Known rows, with every step that occurs
q-z-j-f: [ 1.834  1.773  0.716  4.302 -0.241 -2.214  1.435 -1.433 -3.020  0.014
  1.739 -2.521  1.089  0.466  1.128 -0.833  0.181 -0.784  0.498  0.771
  2.146  0.856  1.448]
p-z-y-f: [ 1.820  1.027 -2.713 -2.430 -0.284 -2.040  0.329  2.643  0.429 -0.832
 -6.651  2.247 -2.654 -1.075 -2.692  0.772  2.107  0.829 -2.610 -2.990
 -1.267 -0.850 -0.746]
p-z: [-0.281  0.652  0.623 -0.501 -0.174 -1.491 -0.225 -0.312  0.740 -1.858
 -1.530  0.429 -2.925 -0.706 -3.844  1.103 -1.056  1.072 -1.383 -2.499
 -0.493 -2.986 -3.018]
p-z-j-y: [ 0.137  1.338 -0.743  3.169 -0.041 -2.921  0.061 -1.052  2.605  0.155
 -0.948 -3.360 -1.618 -1.768 -1.849  0.407 -2.090  0.284  1.229  2.250
 -0.342 -0.811 -1.708]
f-z-q-j-y: [-0.570  2.695 -0.922  0.925  1.243 -2.283 -0.436  1.312  0.646  0.757
  1.825 -0.502 -0.102 -2.529  0.464 -0.863 -4.914  0.478  1.099  5.268
 -0.054 -0.800  0.594]
q-j: [ 0.866  1.745  1.323  0.094  0.755 -0.109 -1.036  2.165 -0.249 -0.764
  1.080  1.533 -0.553 -0.898 -1.448  1.087 -1.796  1.162  2.316  0.516
 -0.837  0.088 -0.548]
j-y: [-0.341  1.832 -0.811  0.277 -0.148 -3.958 -0.263  0.088  1.720 -0.123
 -1.217 -1.804 -2.669 -3.170 -1.836 -0.470 -2.207 -0.447 -0.999  5.245
 -0.766 -0.148 -0.251]
p-z-q: [-0.859  0.250 -1.065  0.372  0.278 -1.134  1.780 -0.446  0.391 -2.513
 -0.511  1.081  1.685  0.797 -1.866 -0.058 -2.520  1.078  1.431 -2.431
  1.478 -2.582 -1.566]
p-z-j-y-f: [ 1.195  1.815 -1.550  0.954 -0.630 -2.518  0.241  1.521  2.679  0.478
 -6.053 -1.453 -2.163 -1.400 -2.691 -0.582 -0.332  0.691 -0.845  0.018
 -1.180  0.109 -0.292]
y-j-f: [ 2.673  2.537  0.254 -0.764 -1.267 -1.976  0.702  0.489 -2.846 -0.150
  0.152 -0.391 -2.089 -1.948 -0.166 -0.148 -0.013  0.226  0.935  1.161
  3.084 -0.425  1.974]
p-z-y: [ 0.873  0.214 -2.052 -1.631  0.444 -2.151  0.269  0.773 -0.528 -1.702
 -1.745  1.949 -2.186 -1.198 -1.855  2.556  1.210  0.572 -1.358 -2.166
 -0.192 -2.072 -2.395]
q-p-z-j-y-f: [ 1.632  1.968 -1.873  1.358 -0.600 -2.546 -0.422  1.803  2.965  0.983
 -7.003 -1.387 -1.700 -1.634 -3.471 -0.103  0.872  1.068 -0.483 -0.063
 -1.507 -0.956 -0.862]
f-z-j: [-0.212  1.679  1.865  3.753 -1.514 -1.532  1.122 -1.314  0.503 -1.203
 -0.741  0.538  0.376  1.395  0.021 -0.114 -2.022 -1.607  4.400 -0.216
 -3.193 -0.855  0.128]
f-z-q-j: [-0.364  2.051  0.602  0.608  1.005  0.122  0.053  1.919 -1.096 -0.730
  2.508  2.874  1.936  0.358  0.786 -0.355 -4.551  0.712  3.470  0.602
 -0.471 -1.080  0.575]
y-z-q-j: [ 0.616  1.734  0.209  0.747  0.996  0.010  0.896  1.873 -0.355 -0.119
  0.984  2.393  2.369  0.982  1.393  0.400 -3.957  1.211  2.925 -1.385
  1.102  0.120 -1.075]
j-f-z: [-0.582  3.142  1.637  0.695 -0.605 -3.219  0.355 -0.371 -3.637 -0.245
  2.118  1.641 -2.356 -0.551  0.939 -1.871 -3.353 -2.183 -2.041  3.747
 -1.332 -2.074  2.365]
y-z: [ 0.385  1.535  0.810 -0.015 -1.097 -3.003  1.729  0.202  0.569  0.089
 -3.232  2.133 -1.779  0.676  0.974 -0.070 -2.659 -1.064 -1.580 -2.055
 -0.791  0.402 -2.543]
j-y-f-z-p: [ 0.524  0.838  1.891  0.179 -0.410 -3.153  2.392 -1.260  0.242  0.045
 -2.490 -1.532  0.195 -0.760 -0.106 -3.911  0.798 -1.947  1.708  1.740
 -3.125 -0.731 -0.980]
q-p: [ 1.358  1.064 -0.100  0.774 -0.921 -2.109 -1.736  1.257  1.952 -0.575
 -4.625  1.396 -0.015 -1.529 -5.055  1.523  2.650  0.485  1.610  0.481
 -2.215 -2.656 -2.014]
z-q-j-y: [-0.092  2.152 -1.230  0.882  1.299 -2.023 -0.301  1.331  1.041  0.372
  1.352 -1.109  0.104 -2.513 -0.377 -0.210 -3.813  0.965  1.544  4.699
  0.727 -0.137  0.067]

Rows
[ 1.141  2.233 -1.175 -0.791  0.833 -2.620  0.173  1.167 -3.896 -0.183
  1.791  2.957 -1.371 -1.087  1.808  0.812 -0.900 -1.080 -1.100  2.099
 -0.649 -1.356  1.312]	q-j-f-z-y
[ 3.015  2.231 -1.143 -1.402 -0.658 -2.035  0.670  0.829 -3.317  0.032
  0.103  0.136 -2.217 -2.282  0.134  0.933  1.024  0.715  0.067 -0.221
  3.617 -1.398  1.004]	p-z-y-j-f
[ 1.491  0.257 -2.682 -1.151  0.333 -2.188 -0.859  1.243  0.150 -1.018
 -3.076  2.173 -1.260 -1.537 -3.109  3.161  2.952  0.961 -0.692 -2.173
 -0.663 -3.383 -3.213]	q-p-z-y
[ 0.758 -0.738  1.929  0.966 -0.006 -2.164  2.665 -2.371  0.185 -0.890
 -1.342 -2.157  2.849 -0.461  0.414 -3.174  3.165 -1.589  2.215 -0.671
 -1.537  0.833 -2.402]	q-z-p
[ 1.294  2.410 -1.991 -0.593  0.416 -1.985 -0.076  3.010  1.479  0.673
 -4.566  0.079 -1.117 -1.898 -1.532 -1.151 -1.536  1.249 -0.860  1.696
 -0.403  0.714  0.853]	z-q-j-y-f
[ 1.805  2.397  0.437  1.843  1.273 -1.171  0.696  0.983 -4.032 -0.129
  4.317 -0.609  1.086 -0.027  0.692 -0.171 -2.027  0.679  0.697  2.070
  3.911 -0.193  1.992]	z-q-j-f
[-1.718  1.508 -0.270  0.329 -0.496 -1.849  2.015 -0.267 -0.701 -2.182
  0.235  2.785  1.999  0.911  0.718 -1.588 -4.422 -1.025  2.172  0.941
 -0.897 -1.963  1.099]	f-z-q
[ 0.786  0.696 -1.388  1.341 -0.453 -1.764 -0.522  0.970  1.662 -1.092
 -3.876  1.504  2.952 -0.410 -3.837  1.071  1.615  0.767  3.147 -0.188
 -0.684 -3.073 -1.565]	z-q-p
[-0.033  1.392 -1.372 -1.613 -0.135 -3.044  0.464  0.868 -1.641 -1.226
 -0.955  3.845 -1.631 -1.100  0.728  0.816 -0.388 -1.613 -0.663  1.228
 -2.581 -1.463  0.347]	f-z-y
[ 0.597  1.502  0.269  0.645  1.240  0.409  0.250  2.057 -0.291 -1.129
  1.821  1.791  2.251  0.095 -0.248  0.457 -3.072  1.454  3.925 -0.028
  0.818 -0.131  0.004]	z-q-j
[ 0.640  0.326  0.893  3.770 -0.814 -0.728  0.885 -1.459  1.727 -1.736
 -1.567 -1.372 -0.111  1.226 -2.499  1.697 -0.462  0.584  3.748 -3.585
 -0.819 -1.370 -2.553]	p-z-j
[-1.019  3.200 -0.059 -0.897 -0.957 -3.413 -0.234  1.394  0.298  0.314
 -3.559  2.217 -3.219 -1.704 -0.260 -2.352 -3.509 -1.432 -2.595  3.173
 -3.956 -1.587  1.581]	j-y-f-z
[ 0.787  0.786  3.092  1.442 -0.146 -3.024  2.598 -2.415 -2.278 -0.507
  1.602 -1.795  0.728  0.194  0.840 -3.439  0.758 -2.448  2.067  2.100
 -1.164 -1.188 -0.390]	j-f-z-p
[ 1.367  0.471  0.555  4.420 -0.911 -0.612 -0.226 -1.020  2.394 -0.964
 -2.973 -1.160  0.647  0.887 -3.799  2.272  1.316  1.013  4.292 -3.566
 -1.203 -2.672 -3.358]	q-p-z-j
[ 0.640  0.379 -2.529 -1.386  0.275 -2.409  0.595  0.674 -1.274 -0.985
 -2.135  2.354  0.348 -1.707  1.005  0.705  1.912 -0.696 -1.509 -0.523
 -1.212  0.586 -0.670]	q-z-y
[ 0.075  2.098 -0.192  0.454 -0.498 -4.379  1.115  0.214  1.367  1.479
 -2.699  0.241 -2.455 -1.099  1.484 -0.447 -3.737 -1.027 -2.520  1.111
 -0.418  0.617 -2.379]	j-y-z
[ 1.267  1.051  2.867  0.313 -0.758 -2.609  2.711 -2.009 -1.939 -0.275
  0.799 -1.493  0.567 -0.533  1.157 -3.301  1.043 -2.007  3.353  1.257
 -0.853 -1.336 -0.333]	y-j-f-z-p
[ 0.981  2.251 -1.687 -1.036 -0.580 -3.093  0.066  2.230  1.900  0.304
 -6.235 -0.340 -2.788 -2.440 -2.626 -1.104 -0.293  0.205 -2.568  2.099
 -1.509  0.563  0.686]	j-y-f
[-0.635  1.318 -1.527  0.980  0.051 -2.992  2.677 -0.066  0.839 -0.175
 -1.416  0.805  1.810  0.594  1.888 -1.009 -4.414 -0.409  0.727  0.172
  1.703 -0.067 -1.239]	j-y-z-q
[ 1.408 -0.375  2.604  1.064 -0.436 -2.888  3.659 -1.919  0.748 -0.228
 -2.075 -1.467  1.206  0.863  0.764 -2.257  1.427 -1.743  2.559 -1.846
 -0.820  0.621 -3.834]	y-z-p
